What can hang from each mark:
minibop: rumo
bati: delega dobenez kini meli minibop
kini: bati
meli: bati turib
kizira: rumo
turib: delega kini meli
dobenez: bati rumo

Each row was made from one small tree. Brackets hold a mark, then the marks that hang from it, in alphabetical order. Every link used is in the known rows. Write each row's tree.
Known rows:
{meli turib}: [-0.34 +2.42 -1.02 -0.25 -4.88 -2.94 +1.33 +1.76 -0.66 +4.51 -0.45 -0.83 -3.79 -3.17 -1.85 +1.15 +0.85 +3.68 +1.11 +4.60 +0.79]
{turib delega {kini {bati {dobenez rumo}}} meli}: [+2.87 +6.14 +1.43 -2.79 +0.72 -1.96 +0.37 -1.29 -0.73 -4.48 +0.80 -0.59 +2.55 -0.96 +0.03 +1.01 +3.62 +5.45 -4.94 -4.85 -3.81]
{bati meli minibop}: [-1.15 +0.71 -1.09 +1.14 -2.80 +0.00 -0.68 +1.66 +1.02 +3.75 -1.44 +0.03 -3.18 -1.77 +1.51 +0.70 -2.27 -0.75 +0.83 +3.13 +1.47]
{kizira rumo}: [-1.98 +3.42 -3.93 -1.18 -7.49 -2.16 +1.73 +2.41 +0.57 +7.08 -2.59 +0.40 -6.95 -5.48 +1.76 +3.55 -0.39 +3.54 -1.14 +6.14 +0.72]
{kini {bati {meli turib} {minibop rumo}}}: [+1.17 -1.86 -2.09 +0.03 +0.52 -0.26 -0.43 -0.29 -1.09 +1.38 +0.03 +0.38 +0.43 -1.27 +0.15 +1.06 -1.35 -0.40 -0.48 -0.53 -0.23]
{bati delega dobenez kini {meli turib} {minibop rumo}}: [-0.34 -6.54 -1.09 +2.01 +3.93 +2.37 -1.74 +1.55 +0.33 -1.34 +1.23 -0.93 +2.40 +2.06 +0.26 -2.08 -2.20 -7.74 +3.60 -1.56 +2.74]
{kini {bati meli minibop}}: [-0.04 +1.54 -0.11 -0.04 -0.85 -0.20 -1.34 +0.87 -0.01 +1.77 -1.01 +2.03 -2.14 -2.69 +1.71 +1.53 -1.55 -0.18 -1.99 +1.95 +0.21]
{bati delega {dobenez rumo} kini meli minibop}: [-0.77 -4.89 -1.09 +1.79 +1.25 +4.18 -1.31 +0.27 +1.21 -1.48 +0.23 -0.24 +1.43 +1.57 +2.39 -1.07 -2.24 -8.05 +3.76 -0.83 +3.29]
{turib delega {meli {bati kini {minibop rumo}}}}: [-1.49 +0.71 +1.06 +0.08 +2.60 -2.22 +2.19 +0.41 +0.70 -2.31 +0.57 +0.70 +2.85 +1.95 -2.35 -0.89 +1.39 +1.81 -0.65 -2.58 -0.66]
{bati kini meli}: [-1.01 +1.23 -0.37 +0.24 -2.45 -1.28 -0.23 +4.01 -0.11 +1.97 -0.09 +0.50 -1.77 -3.75 +1.84 -0.14 -0.72 -2.85 +0.93 +4.09 +3.74]
{meli {bati delega {minibop rumo}}}: [-2.45 -2.43 -1.42 +1.23 -1.51 +1.62 +1.86 +0.16 +1.22 +3.21 -1.04 +1.59 +0.01 +0.47 -1.11 +0.20 -1.49 +0.22 +1.99 +2.77 -0.26]
{bati delega meli {minibop rumo}}: [-1.03 -1.98 -2.81 +1.53 -1.40 +2.41 -0.93 +2.85 +1.45 +3.06 -1.37 +0.18 +0.86 -1.40 +1.95 -0.38 -3.49 -4.18 +1.91 +1.61 +1.23]
{turib delega kini {meli {bati dobenez}}}: [-0.62 +6.68 +3.40 -0.52 +2.11 -3.58 +2.14 +1.32 -0.54 -2.97 +1.48 -0.96 +0.35 +0.30 -2.45 -0.91 +4.24 +7.89 -3.69 -1.02 -2.89]
{bati delega {dobenez rumo} kini {meli turib} minibop}: [-0.38 -5.48 -0.90 +2.19 +2.80 +2.87 -0.46 +0.52 -0.62 -2.46 +1.55 -1.53 +2.26 +2.11 +0.13 -1.58 -0.91 -6.72 +4.39 -1.75 +3.78]
{dobenez bati rumo}: [-0.38 -0.19 -3.42 -0.40 -8.50 +1.03 +2.00 -3.28 +1.45 +5.16 -2.66 -1.21 -2.92 +0.25 +1.66 +0.80 -1.52 +0.86 +3.75 +3.21 +2.43]
{bati dobenez meli minibop}: [-0.74 -1.44 -0.92 +1.73 -0.88 +1.70 -1.93 -0.16 +2.15 +2.74 -0.93 -0.69 -4.03 +0.52 +2.25 +0.40 -2.76 -2.08 +1.34 +2.09 +0.47]
{turib {kini {bati delega dobenez {minibop rumo}}} meli}: [+2.04 +0.16 +1.33 -2.00 +2.96 +0.46 -1.86 -1.12 +0.48 -3.16 -0.08 +1.69 +1.84 +0.64 +0.79 +0.57 -0.01 -0.01 -4.64 -4.45 -2.90]
{meli {turib delega {kini {bati dobenez minibop}}}}: [+1.86 +2.85 +3.59 -2.02 +3.09 -2.83 -1.18 -1.87 -1.28 -3.38 +0.66 -0.13 +1.28 +1.46 -2.66 -0.15 +2.77 +3.96 -3.23 -3.68 -3.92]
{meli {bati dobenez minibop} {turib delega kini}}: [-0.82 +1.58 +3.43 +0.28 +3.19 -2.73 +1.84 -1.70 -1.24 -2.31 +1.33 -1.50 +0.69 +3.77 -4.53 -1.47 +3.43 +5.80 -0.22 -1.45 -2.66]
{dobenez rumo}: [+0.07 +1.25 -3.23 -0.72 -7.66 +0.19 +1.76 -0.85 +0.82 +5.03 -1.70 -0.62 -2.93 -2.70 +1.01 +2.30 -0.32 +1.90 +2.10 +3.78 +0.54]
{kini {bati dobenez {minibop rumo}}}: [+1.52 -3.39 -1.63 -1.17 -1.32 +2.08 -2.10 -4.41 +2.64 +2.51 -1.68 +1.62 -2.60 +1.17 +1.82 +2.46 -2.59 -1.10 -0.60 -0.36 -3.27]

Which tree is each row?
[+1.76 -0.08 -2.08 -1.33 -3.92 +1.68 -0.21 -3.45 +1.01 +2.07 -0.82 +0.67 -2.83 -1.30 +1.83 +2.94 -0.24 +1.21 -0.16 +1.30 -1.77]
{kini {bati {dobenez rumo}}}
[-1.58 +1.69 +3.43 +0.45 +3.25 -0.65 +1.13 +0.54 -0.27 -2.73 +0.90 +0.73 -0.45 +1.98 -1.96 -0.89 +1.78 +3.28 -2.56 -0.82 -0.83]
{turib kini {meli {bati delega dobenez minibop}}}
[+0.97 +0.03 -1.64 -0.71 -2.31 +2.90 -0.49 -0.84 +0.77 +0.55 -0.39 +1.35 -0.69 -1.92 +1.40 +1.73 -0.34 -0.74 +0.04 +1.18 -1.08]
{kini {bati delega {dobenez rumo}}}
[+2.16 +0.57 +0.65 -1.15 +3.50 +0.60 -2.45 -1.33 +0.56 -2.75 -0.07 -0.04 +3.69 +1.13 +1.83 -0.42 -0.48 -0.56 -3.03 -4.50 -3.88]
{turib delega {kini {bati dobenez meli {minibop rumo}}}}
[+1.70 +7.29 +2.80 -2.93 -0.27 -5.45 +0.83 +2.02 -3.03 -1.84 +0.80 +0.25 +2.08 -3.41 -3.02 +0.18 +4.31 +6.61 -4.10 -0.48 -2.63]
{meli {turib delega {kini bati}}}
[+2.91 +3.34 +0.93 -2.44 +0.31 -1.93 +0.82 -2.22 -2.15 -3.22 +1.25 -1.50 +2.87 -0.15 -1.88 +0.53 +3.96 +4.83 -1.94 -3.40 -3.36]
{meli {turib delega {kini {bati {dobenez rumo}}}}}
[+1.46 -0.21 -0.84 +0.89 +3.22 +1.02 -0.52 -1.89 -0.73 -2.88 +1.15 -1.61 +2.43 +1.60 -0.54 +0.00 +0.54 +0.47 +0.31 -4.08 -1.94]
{kini {bati {dobenez rumo} {meli {turib delega}} minibop}}
[-2.01 -2.87 +0.65 +2.07 +1.41 +0.20 -0.29 +2.34 -1.02 -0.83 +0.04 -0.37 +1.52 +1.84 -0.61 -3.55 -1.67 -5.97 +3.79 +0.61 +6.45]
{dobenez {bati delega kini {meli turib} minibop}}
[+1.46 -2.08 +0.24 -0.56 +3.02 +2.59 -2.77 -0.24 +0.15 -1.95 -0.04 +1.28 +2.80 +0.03 +2.62 -0.33 -1.73 -3.75 -2.22 -2.47 -1.48]
{turib {kini {bati delega dobenez meli {minibop rumo}}}}
[-1.19 -5.74 -1.45 +1.78 +1.22 +1.48 -0.20 +0.95 -0.29 -0.21 -0.20 -0.81 +3.33 +2.74 +0.22 -3.33 -2.80 -7.44 +4.74 -0.76 +5.61]
{dobenez {bati delega kini {meli turib} {minibop rumo}}}
[+2.77 -0.08 +1.37 -2.24 +2.96 -1.55 -1.15 -3.32 -0.53 -2.72 +0.39 -0.52 +3.10 +2.35 -1.91 +0.05 +1.61 +2.53 -2.29 -5.08 -4.81]
{meli {turib delega {kini {bati dobenez {minibop rumo}}}}}
[-0.02 +1.56 +1.75 -0.36 +3.40 -1.45 +1.47 -2.10 +0.89 -2.84 +0.57 -1.03 +2.26 +3.82 -1.92 -0.81 +1.96 +5.00 -2.53 -4.33 -4.11]
{turib delega kini {meli {bati dobenez {minibop rumo}}}}
[+1.33 +0.16 +0.04 +0.52 +2.06 -0.07 +0.33 -1.40 -1.20 -2.88 +1.11 -3.91 +3.30 +2.73 -0.87 -1.37 +1.53 +0.93 +1.32 -4.53 -1.03]
{bati {dobenez rumo} {meli {turib delega kini}} minibop}
[+0.39 -2.36 -1.59 +1.12 +1.33 +4.39 -1.64 -0.89 +0.72 -1.04 -0.15 +0.96 +0.84 +0.03 +2.57 +0.60 -2.11 -3.95 +0.45 -1.13 +0.04]
{kini {bati delega {dobenez rumo} meli minibop}}
[+1.12 +5.07 +1.16 -1.94 -1.66 -2.41 -0.43 +2.46 -2.01 +0.47 -0.01 +1.42 -0.46 -5.09 +1.75 +0.95 +1.14 +2.28 -4.14 +2.13 +0.05]
{turib {kini {bati meli}}}
[-1.12 -3.62 +1.17 +2.27 +4.03 +1.10 -1.74 +3.00 -0.42 -2.10 +1.43 -0.46 +0.61 +1.18 -0.43 -2.23 -1.02 -6.16 +2.77 -0.05 +3.61]
{bati delega dobenez kini {meli turib} minibop}
[+1.76 +4.57 +1.84 -2.93 -2.18 -4.47 +0.86 +0.67 -3.15 +0.46 +0.39 +0.87 -1.07 -3.84 -1.97 +1.38 +3.18 +5.27 -3.55 +1.61 -0.86]
{meli {turib {kini bati}}}
[-0.30 +3.83 +0.82 +0.31 -0.44 -2.40 +0.77 +6.14 -3.14 +0.01 +1.17 -1.22 +1.53 -4.22 -1.03 -1.65 +1.73 +1.04 -0.43 +2.38 +2.45]
{bati delega {meli {turib kini}}}
[-1.96 -1.81 +0.45 +1.39 -1.04 +0.88 +0.86 -2.81 +1.82 +3.03 -0.66 +0.69 -4.92 +2.57 -0.94 +1.04 -0.70 +2.29 +1.49 +3.16 -1.02]
{meli {bati dobenez minibop}}
[-1.47 +2.58 +0.51 +0.90 -0.57 -1.37 +2.08 +0.28 +0.80 +1.27 +0.68 +0.01 -4.49 -0.29 -0.99 +0.91 +1.42 +5.50 -1.27 +2.88 -0.76]
{turib {meli {bati dobenez}}}
[-0.59 -0.28 -3.93 +1.09 -6.43 +1.73 +1.50 -1.29 +0.74 +4.17 -1.76 -1.92 -1.53 -0.38 +2.97 -0.21 -2.22 -1.06 +3.68 +2.84 +3.90]
{dobenez {bati meli} rumo}
[-2.07 -5.29 +0.14 +1.53 +1.05 +3.40 +1.53 -2.28 +0.96 -1.35 +0.51 +1.13 +0.54 +3.58 -0.68 -0.50 -0.13 -3.69 +4.01 +0.20 +1.93]
{meli {bati delega {dobenez rumo} kini minibop}}
[-1.88 -0.93 +0.85 +1.32 +0.72 +0.68 -1.35 +4.59 +0.24 -0.03 -0.22 +1.43 +0.61 -1.70 +1.13 -1.34 -1.90 -6.16 +1.56 +2.02 +4.18]
{bati delega kini meli minibop}
[-0.75 -3.24 +0.51 +1.21 +0.91 +1.28 -2.30 +0.14 +1.63 +0.40 -0.09 +0.18 -2.48 +1.15 +2.17 -0.42 -2.36 -5.53 +1.85 +0.98 +2.43]
{bati dobenez kini meli minibop}
[+1.64 +7.35 +2.41 -3.44 -1.74 -4.55 +0.47 +1.56 -1.77 -0.76 +0.02 +1.87 -1.41 -4.66 -0.12 +1.95 +2.84 +6.02 -6.57 +0.26 -1.46]
{turib {kini bati} meli}
[-0.61 -3.89 +0.69 +0.68 +2.55 +0.60 +1.58 -1.87 -0.83 -0.71 +1.05 -0.57 +1.66 +3.57 -3.03 -1.18 +1.06 +1.17 +1.37 -0.96 -1.23]
{meli {bati delega dobenez {minibop rumo}} {turib kini}}
[-2.03 -6.26 +0.09 +1.39 +2.13 +2.91 +0.29 -1.41 +1.87 -0.21 +0.21 +1.71 +0.76 +3.50 -0.47 -0.85 -1.46 -4.65 +3.12 +0.61 +0.67]
{meli {bati delega dobenez kini {minibop rumo}}}
